Each row was made from one walk, in order. Every step used is in the known rows, and no mark comes twice. Write each row's walk.
Known rows
vovan, tanel, digaga, gagobe: [-11.1   4.1  -7.5 -18.0  23.1  19.0   3.8  39.4  17.7 -38.3   8.1 -41.3
  -7.9  39.2  20.7  39.3   3.7  -6.0 -27.9 -10.5]
vovan, zuva, zonivul: [-10.2  36.6   5.6  11.7  21.9  32.8  -7.6  29.4   4.9  -8.2   7.7 -18.6
  12.4  51.2  27.1  16.1   8.2 -16.4   7.7  -4.7]
vovan, tanel: [ -6.8   8.1 -16.1 -10.5  27.3  18.5  -2.3  19.8   4.5 -24.1   8.9 -19.7
 -15.1  22.6   1.9   8.7  -9.4  -7.0 -21.3  -2.5]
puvi, zonivul: [  5.1 -15.5  17.4   3.0 -14.0  -5.7  -6.7  13.4 -13.5 -19.1  33.7 -23.0
 -20.1   4.9  22.7 -13.3  11.6  -0.8 -23.9   9.7]
lisi, digaga, gagobe: [ 12.0  -4.1  25.9 -14.3   3.4 -10.9  19.6   4.8 -14.2  10.5  25.6 -13.8
  -5.1  35.0  -4.3   7.2  -1.9   4.2 -18.3  11.5]
digaga, tanel, vovan, zuva: [ 14.7   8.0   7.0  -9.6  14.7  31.1  10.3  40.6   2.9 -29.2  -9.1 -27.8
  10.7  51.3   0.6  18.5 -13.9  12.9 -17.1  38.4]
puvi, zonivul, tanel, vovan, zuva: [ -6.5 -18.5  25.7  13.5 -10.8  14.3   4.4  40.5  -3.0 -46.9  19.5 -30.3
 -12.2  24.6  15.8  -1.8   4.9  -1.3 -39.3  28.6]
zuva, zonivul, tanel, digaga: [ -9.9  22.6  24.3  -6.8 -22.8  28.7  -3.0  22.1 -15.6 -34.2   6.5  -8.9
  31.9  35.6  11.0  34.6  26.4  17.4 -26.1  14.4]
zonivul, zuva: [-27.2  -7.5  10.5  37.6 -19.3   3.3   6.7 -15.7   5.2 -11.5   0.5 -10.1
 -21.2  16.9 -11.2   0.5  11.9 -13.6  -4.9   4.5]
lisi, digaga, tanel: [ 27.3  -4.8  28.8 -32.4   5.5   5.4  14.7   6.3 -31.8   1.1   8.5 -10.7
   0.1  40.1 -22.4  -9.3 -10.7  14.5 -28.2  34.0]
tanel, zonivul, puvi: [-20.9 -15.2  29.6  17.0  -8.2  -9.0  17.8  25.4  -7.3 -36.2 -20.2  -9.2
  14.7 -23.0  34.2  30.7  33.2   5.6 -22.9  -6.0]
zuva, vovan, tanel, zonivul: [  5.2  26.9  -6.7  -8.5  19.8  32.8  -9.7  -3.5  -4.3  -4.7   1.8 -31.7
  19.4  32.9   7.1  15.8  20.9   5.5 -30.4  18.4]
tanel, vovan, zuva: [ -2.2   3.1   8.1  14.0  19.9  26.8   8.0  38.1  24.6 -13.2 -23.8 -23.3
  10.9  30.7  26.5  10.9 -12.8  -4.9  -4.2  17.7]
zonivul, zuva, vovan, tanel, digaga, gagobe: [-22.9  13.2   2.8  29.6 -10.4  25.6   0.7 -13.1   5.4 -14.2  12.0 -38.0
 -12.3  54.6  -5.7  24.7  29.3 -10.7 -24.8  16.8]
lisi, digaga, tanel, vovan, zuva: [ 26.3  -2.7  32.7 -25.8  15.4  18.6  18.9  25.0 -20.0  -5.7  -3.0 -21.3
   5.7  55.3  -9.6  -3.7 -17.1  12.0 -30.4  42.3]
zuva, vovan: [ 15.1  25.6  -5.5   0.2  -1.9  19.9 -12.6 -25.3 -13.5  22.8   6.5  -9.0
  19.5  24.3  -8.0   2.0  21.1   8.2  -8.9  25.7]
digaga, gagobe: [ -5.6   6.2  -3.1   6.8  -2.8 -10.6  10.7  11.3  10.7  -5.9  31.7 -16.5
  -5.2  21.4   8.0  34.1   7.1   1.6  -0.3  -5.6]
puvi, zonivul, zuva: [-13.4 -20.8  24.8  29.4 -27.6  -3.4  -1.6   2.2  -9.7 -26.8  34.3 -29.9
 -34.8  16.3  15.2 -13.4  19.9  -9.8 -27.2  12.5]

Write each row's walk
[ -9.1  -9.0  21.3  20.0 -20.7  15.2  -8.2   3.7 -10.9 -29.5  32.0 -47.9
 -25.8  38.6  18.9  -2.3  32.3  -8.3 -42.5  22.0]  puvi, zonivul, zuva, vovan, tanel, digaga
[ -5.5  15.2  18.9  21.9   6.5  30.7   6.9  44.5   5.7 -22.6 -12.4 -20.4
  19.4  39.9  39.8  27.5   7.2   3.3 -13.2  24.1]  tanel, vovan, zuva, zonivul, puvi
[-19.6  14.0  -1.8  32.9  -8.1  26.5  -3.2 -23.8  -2.1  -6.9   9.1 -25.8
 -15.2  44.5 -16.3   6.3  22.8 -11.1 -21.5  21.1]  zonivul, zuva, vovan, tanel
[-17.1  -4.0  12.2  15.0   4.4  29.4  15.2  38.1  14.3 -39.4 -20.8 -10.1
  11.2  27.9 -10.3  16.7 -10.1  -0.9 -21.3  27.8]  zonivul, tanel, vovan, zuva
[ 22.2  -8.6  39.0 -34.1   7.9   5.7  19.1  14.8 -25.7 -10.0  -2.1 -19.3
  10.3  32.9  -8.7  -1.3  -4.7  16.2 -34.3  28.3]  lisi, digaga, tanel, zonivul
[-17.1 -13.4  16.4  -5.9 -12.2  16.4   9.9  25.8   5.1 -41.4 -21.2  -7.3
  12.6  12.1 -14.0  23.3   8.7   2.8 -24.6   9.9]  zonivul, tanel, digaga
[ 15.8  18.7  11.0 -10.4   9.7  37.2   6.4  41.7  -4.0 -31.2  -2.1 -29.3
  18.4  60.0   7.7  25.1  -7.6  17.9 -19.9  40.8]  digaga, tanel, vovan, zuva, zonivul
[ -8.5   1.2  -5.8 -21.6  24.5  24.4  -1.5  33.8  12.3 -35.3  -7.9 -32.9
  -5.7  28.6  16.6  23.0   0.3  -6.6 -27.5  -7.8]  vovan, tanel, digaga
[-18.2  30.6  13.5   8.7  15.8  40.2  -1.8  41.7   7.0 -28.4  -2.6 -22.6
  18.3  57.0  20.4  27.6  12.2 -15.0  -4.3   0.1]  vovan, zuva, zonivul, tanel, digaga
[ 27.5   7.7  36.8 -27.0  10.4  24.5  15.3  26.1 -26.6  -7.4   4.0 -23.0
  13.6  64.8  -2.4   2.5 -10.1  17.0 -33.1  44.9]  lisi, digaga, tanel, vovan, zuva, zonivul
[-16.1  32.2  11.8  25.3  12.9  25.4  -1.0  35.5  -8.9 -18.3   9.0 -12.2
   7.8  46.0  31.9  26.8  22.4 -15.2   0.5  -1.1]  vovan, zuva, zonivul, puvi
[-16.2   9.9   6.6  37.3 -20.8  17.1  -2.4 -33.2  -4.7   4.7   4.9 -16.2
  -7.6  33.3 -16.6   1.8  27.0  -7.4 -11.2  22.2]  zonivul, zuva, vovan
[ -2.7 -23.4  26.8   9.0 -21.8   7.7   3.9  31.2  -9.3 -45.6  21.6 -24.7
 -11.0  13.5  11.9  -2.9   7.3   8.0 -43.7  32.0]  puvi, zonivul, tanel, vovan
[-14.9   2.4  -1.7 -12.3  30.9  18.6   3.8  31.0  13.3 -39.3  -6.1 -32.7
  -0.1  12.3  21.8  20.0  -0.1  -4.1 -30.3 -10.2]  vovan, tanel, zonivul
[-20.2  32.5  12.4  11.2  14.7  37.0   1.3  45.4  10.8 -30.5   8.4 -28.4
  16.7  64.8  23.4  39.8  14.6 -14.4  -4.5  -2.2]  vovan, zuva, zonivul, tanel, digaga, gagobe
[-30.5 -13.8  28.4  23.4  -9.0   2.7  13.6   5.3  15.7 -29.5 -21.6 -25.1
   6.6  -3.5  20.1  15.6  20.9  -5.5 -15.6  -7.6]  tanel, zonivul, zuva
